Each row was made from one path, in order. Every step used is in the known rows, and no mark comes twice. Write each row's path.
(in the rows, 128 means zero)
Known rows
nesel, kato, rifa, zova, doso: [139 137 147 165 113  94  83 138  93 135 206 112 139 125 134 107 147 110
 138 139 111  97  60  88 118 143 131 120  97 120]
zomu, pofut: [126 123 127 150 132 123 131 124 126 109 150 128 144 144 112 155 115 118
 112 118 118 143 183 151 135 148 111 136 162 127]
zova, zomu, luzi, doso: [124 117 116 119 137 148 134 101 140 119 147 134 119 107 114 138 129 155
 115 128 143 123 117 122 122 127 146 122 145 118]
kato, zomu, zova, bogurel, luzi, doso: [125 107 135  96 162 134 145 114 140 173 113 145 142 100 182 100 128 139
 140 127 131 109   4 110 143  81 156 114  88 126]
zova, rifa: [129 138 138 151 127  99 109 141 117 141 132 127 122 124 101 122 130 135
 135 117 112 132 158 138 135 150 107 125 141 126]
zomu, luzi, doso, zova: [126 125 119 110 121 160 133 110 148 136  81 151 107 117 167 125 124 153
 119 123 144 132 139 109 116 136 135 110 125 129]
luzi, doso, zova, zomu, pofut, mati: [117 108 118 102 147 165 128 123 130 104 142 118 128 136 125 111 123 109
 121 151 141 143 135 147 138 146 151 142 146 131]
kato, nesel: [141 134 134 160 127 103 108 134 117 121 157 140 150 142 159 158 127 132
 113 129 109 126 150 126 138 140  79 127 149 121]
bogurel, zova, rifa, kato, nesel: [134 134 141 151 142  60  80 170 120 163 151 121 124 146  94 110 133 138
 161 117 123 121  77 114 163 196 109 114 138 120]
luzi, doso, zova: [137 128 132 114 117 151 111 116 129 135  94 162 120 122 161 124 126 128
 115 136 129 134 155 119 135 131 120 115 120 131]
fidum, mati, zomu, zova, rifa: [109 138 136 139 130 104 155 167 131 142  90 138 131 117  91 123 123 148
 152 103 109 131 174 148 131 146 114 145 107 133]
zova, doso: [130 136 136 136 127 103 105 119 106 115 160 129 131 111 154 132 135 122
 114 138 114 128 166 131 139 124 114 124 144 124]
bogurel, luzi, doso, zova, zomu, pofut: [126  97 120  84 163 177 124 110 131 108 146 143 123 126 130 108 126 123
 103 153 148 127  73 116 138 106 163 126 128 128]
bogurel, luzi, zomu: [147 125 125 129 158 142 137 117 124  99 147 156 127 121 100 125 136 143
 100 136 128 131 160 117 148 104 127 127 147 127]
bogurel, luzi: [137 126 137 139 147 112 141 123 122  98 147 150 133 120 125 128 132 131
 108 134 115 131 158 124 134 115 118 128 131 127]
bogurel, luzi, doso, zova, rifa: [132 120 135 100 147 146 103 128 129 135  91 158 102 116 130  76 136 142
 130 137 134 130  92  99 134 124 150 107 105 134]
nesel, kato: [143 138 137 168 129 110 120 129 103 111 165 148 136 137 141 141 134 123
 119 139 115 120 166 135 123 123  90 135 144 122]
nesel, kato, rifa: [147 138 137 180 111 105 123 133  99 121 175 147 143 150 128 118 131 120
 133 133 110 109 125 118 117 129  98 131 124 118]
luzi, doso: [138 128 133 138 125 129 112 106 128 113 121 159 135 119 119 138 123 138
 116 124 119 139 173 127 137 137 126 118 141 125]
mati, zomu, pofut, doso: [120 121 125 145  95 126 152 120 142 101 111 129 146 166  90 172 108 124
 137 110 125 154 161 155 107 122 121 147 153 133]
mati, zomu, pofut, doso, zova, bogurel: [115 116 131 113 115 137 151 139 142 130  97 116 133 167 153 149 113 120
 154 112 141 142  94 132 105  99 117 140 109 144]
pofut, mati, zomu, luzi: [112 137 121 159 119 103 176 139 144  84 116 120 132 140 112 133 125 142
 142 102 121 150 188 148 107 145 132 150 148 128]
mati, zomu, pofut, doso, zova, rifa, kato: [115 126 125 123  91 122 120 150 141 151  79 103 118 173  50 135 116 112
 178 114 141 137  71 149 109 169 128 137 110 143]
zomu, luzi: [124 133 124 147 123 118 153 121 137 122 129 129 126 122 137 151 125 148
 118 112 125 132 172 129 116 140 113 125 149 123]
mati, zomu: [130 136 138 157 113 101 138 135 125 105 129 146 143 136 104 151 124 127
 126 108 108 138 185 149 126 125 110 140 139 127]
bogurel, zova, doso, luzi, zomu: [137 136 121  98 155 128 112 121 114 105 143 131 104 109 155  96 144 132
 100 145 141 132 178 102 161  87 160 114 163 123]
pofut, doso, luzi, zomu: [144 139 113 117 108 163 141  97 135 108 104 128 118 130 121 156 127 138
 109 145 141 137 193 127 112  83 127 129 143 131]
pofut, doso, zova: [134 133 135 116  91 140 140 123 130 143  93 138 120 138 171 150 120 120
 128 145 129 134 163 136 107 116  92 126 117 138]
rifa, kato, zomu, pofut, mati: [113 131 124 155 127  97 148 142 123 130 163  79 156 147  87 143 118  79
 143 117 111 129  99 186 134 198 138 150 142 123]

Write each row's path
[134 119 129  99 134 159 110 116 122 136 134 146 120 110 144 123 130 122
 111 151 137 120 122 127 136 118 129 122 122 126] => luzi, doso, zova, zomu
[109 135 116 111 119 110 143 127 130  98  94 113 132 118 159  99 134 124
 145 145 128 138 164 135 123  93 148 144 127 129] => pofut, mati, zomu, zova, doso, luzi
[111 123 123 113 142 135 160 139 153 109  78 127 118 133 169 100 130 152
 158 102 146 145 107 110 108 127 155 131 103 139] => pofut, mati, zomu, luzi, doso, zova, bogurel
[112 128 116 120 118 145 159 128 153  98  66 142 116 134 139 109 125 145
 143 114 138 150 151 123 108 142 156 134 126 133] => pofut, mati, zomu, luzi, doso, zova
[128 125 121 134 125 139 135 101 147 118 107 151 120 119 128 141 124 160
 119 113 135 137 159 115 117 141 139 115 145 123] => zomu, luzi, doso
[131 126 133 112 130 139 127 137 114 142 154 126 123 116 161 133 132 111
 110 153 127 114 136 142 132 117 102 133 121 126] => doso, zova, zomu
[136 143 135 151 113 107  88 128  95 117 192  99 129 120 158  98 151 103
 129 144 119  93  73  77 104 112 149 118  85 120] => nesel, kato, rifa, zova, doso, luzi
[117 128 114 130  92 139 158 110 145  84  96 117 136 163 110 168 112 116
 129 118 132 151 172 144  92  93 142 145 144 134] => mati, zomu, pofut, doso, luzi
[126 132 101 130 151 159 150 121 133  70 133 104 132 143  98 129 126 118
 105 135 137 153 215 147 136 124 152 148 171 128] => doso, luzi, zomu, pofut, mati
[120 127 120 107 116 160 144 113 142 171  94 135 116 107 194 126 123 127
 115 121 131 114  73 125 110 126 152 111 118 123] => kato, zomu, luzi, doso, zova
[121 146 140 157 132 102 165 153 118  85 135 142 143 122 111 159 123 127
 117  98  96 140 228 153 123 142 111 150 120 131] => fidum, mati, zomu
[135 124 113  90 132 164 152 109 150 151  79 121 123 124 157 135 126 157
 144 145 161 124 119 110 118  57 121 126 113 137] => pofut, doso, luzi, zomu, zova, bogurel
[138 118 131 101 144 154 120 112 131 114 100 170 117 115 160 101 132 134
 109 143 133 132 127 102 134 109 142 112 107 132] => bogurel, luzi, doso, zova
[144 120 141 135 167 122 122 144 125 135 183 114 139 123  86  98 144 137
 139 107 130 107  42  69 140 117 155 116  77 132] => kato, rifa, zova, bogurel, luzi, zomu
[118 132 134 130 117 111 128 144 128 209 109 118 131 110 140 115 124 124
 147 128 111 108  68 155 137 131 117 125 124 121] => kato, zomu, zova, rifa
[119 118 111 110 116 155 149 103 133  99 150  95 129 141 122 161 118 111
 113 152 143 131 140 148 105  89 135 142 149 126] => zova, zomu, pofut, doso, luzi
[120 132 130 117 115  96 116 127 116 198 139 103 144 103 146 126 129 104
 148 143 120  95  36 151 144 150 126 122 112 120] => rifa, kato, zomu, zova, doso
[127 136 133 112 111 121  91 139 124 201 100 116 115 115 110 102 129 103
 154 123 125 104  22 140 135 181 149 108  88 128] => luzi, doso, zova, rifa, kato, zomu
[128 138 139 126 120 121 106 151 119 158 106 129 109 124 143 110 132 124
 134 128 120 125 144 132 128 141 101 121 118 132] => doso, zova, rifa
[127 120 138 125 146 110 138 136 135 165 116 133 142 120 165 131 125 147
 148 122 131 123 115 125 141 110  93 127 112 130] => zomu, zova, bogurel
[121 113 125 110 140 152 129 134 120 129 161 115 131 135 139 140 122 103
 108 145 135 122 129 151 134 129 115 139 140 128] => doso, zova, zomu, pofut
[130 128 143 140 132 114 110 139 119 139 197 101 138 106  96 150 138 115
 118 131 121 113 117 134 132 143 122 132 111 124] => rifa, zova, zomu
[119 125 128 148 123 121 143 127 121 144 160 111 151 135 141 157 115  94
 107 114 106 125 111 168 130 139 126 137 154 120] => kato, zomu, pofut
[139 141 114 109 141 146 108 105 109  97 143 120 117 106 146 124 142 127
  97 147 134 125 176 114 138  84 143 121 148 124] => zova, doso, luzi, zomu
[108 131 119 120 122 137 138 144 152 120  57 129 101 133 110  84 131 153
 160 110 139 148 122 123 109 154 162 129 120 135] => pofut, mati, zomu, luzi, doso, zova, rifa
[126 136 132 108 140 100 116 126 112 107 143 125 110 108 186  99 139 121
 112 142 127 132 171 107 148  94 149 116 146 122] => bogurel, zova, doso, luzi
[135 135 146 166 103 100 114 142 121 145 168 112 144 127  95 130 130 117
 135 107 107 114 116 108 124 166 125 122  95 125] => kato, rifa, zova
[136 123 111 117 118 153  86 144 136 169 106 102 121 174  77 142 123 129
 155 139 155 123  39 123 132 172 110 123 140 136] => luzi, zomu, pofut, doso, zova, rifa, kato, nesel
[142 121 142 124 180 127 121 140 130 128 172 116 131 110 106 123 146 145
 122 114 136 119  74  85 144 107 144 122  93 136] => rifa, zova, bogurel, luzi, zomu
[136 120 114 131 117 164 140 105 138 114 128 129 135 154  82 167 114 136
 114 129 140 148 170 146 128 120 120 137 176 133] => luzi, zomu, pofut, doso
[135 131 121 124 134 122 101 143 138 187 100 125 121 123  33 113 130 152
 163 129 144 116  97 135 158 170 114 123 128 128] => luzi, zomu, zova, rifa, kato
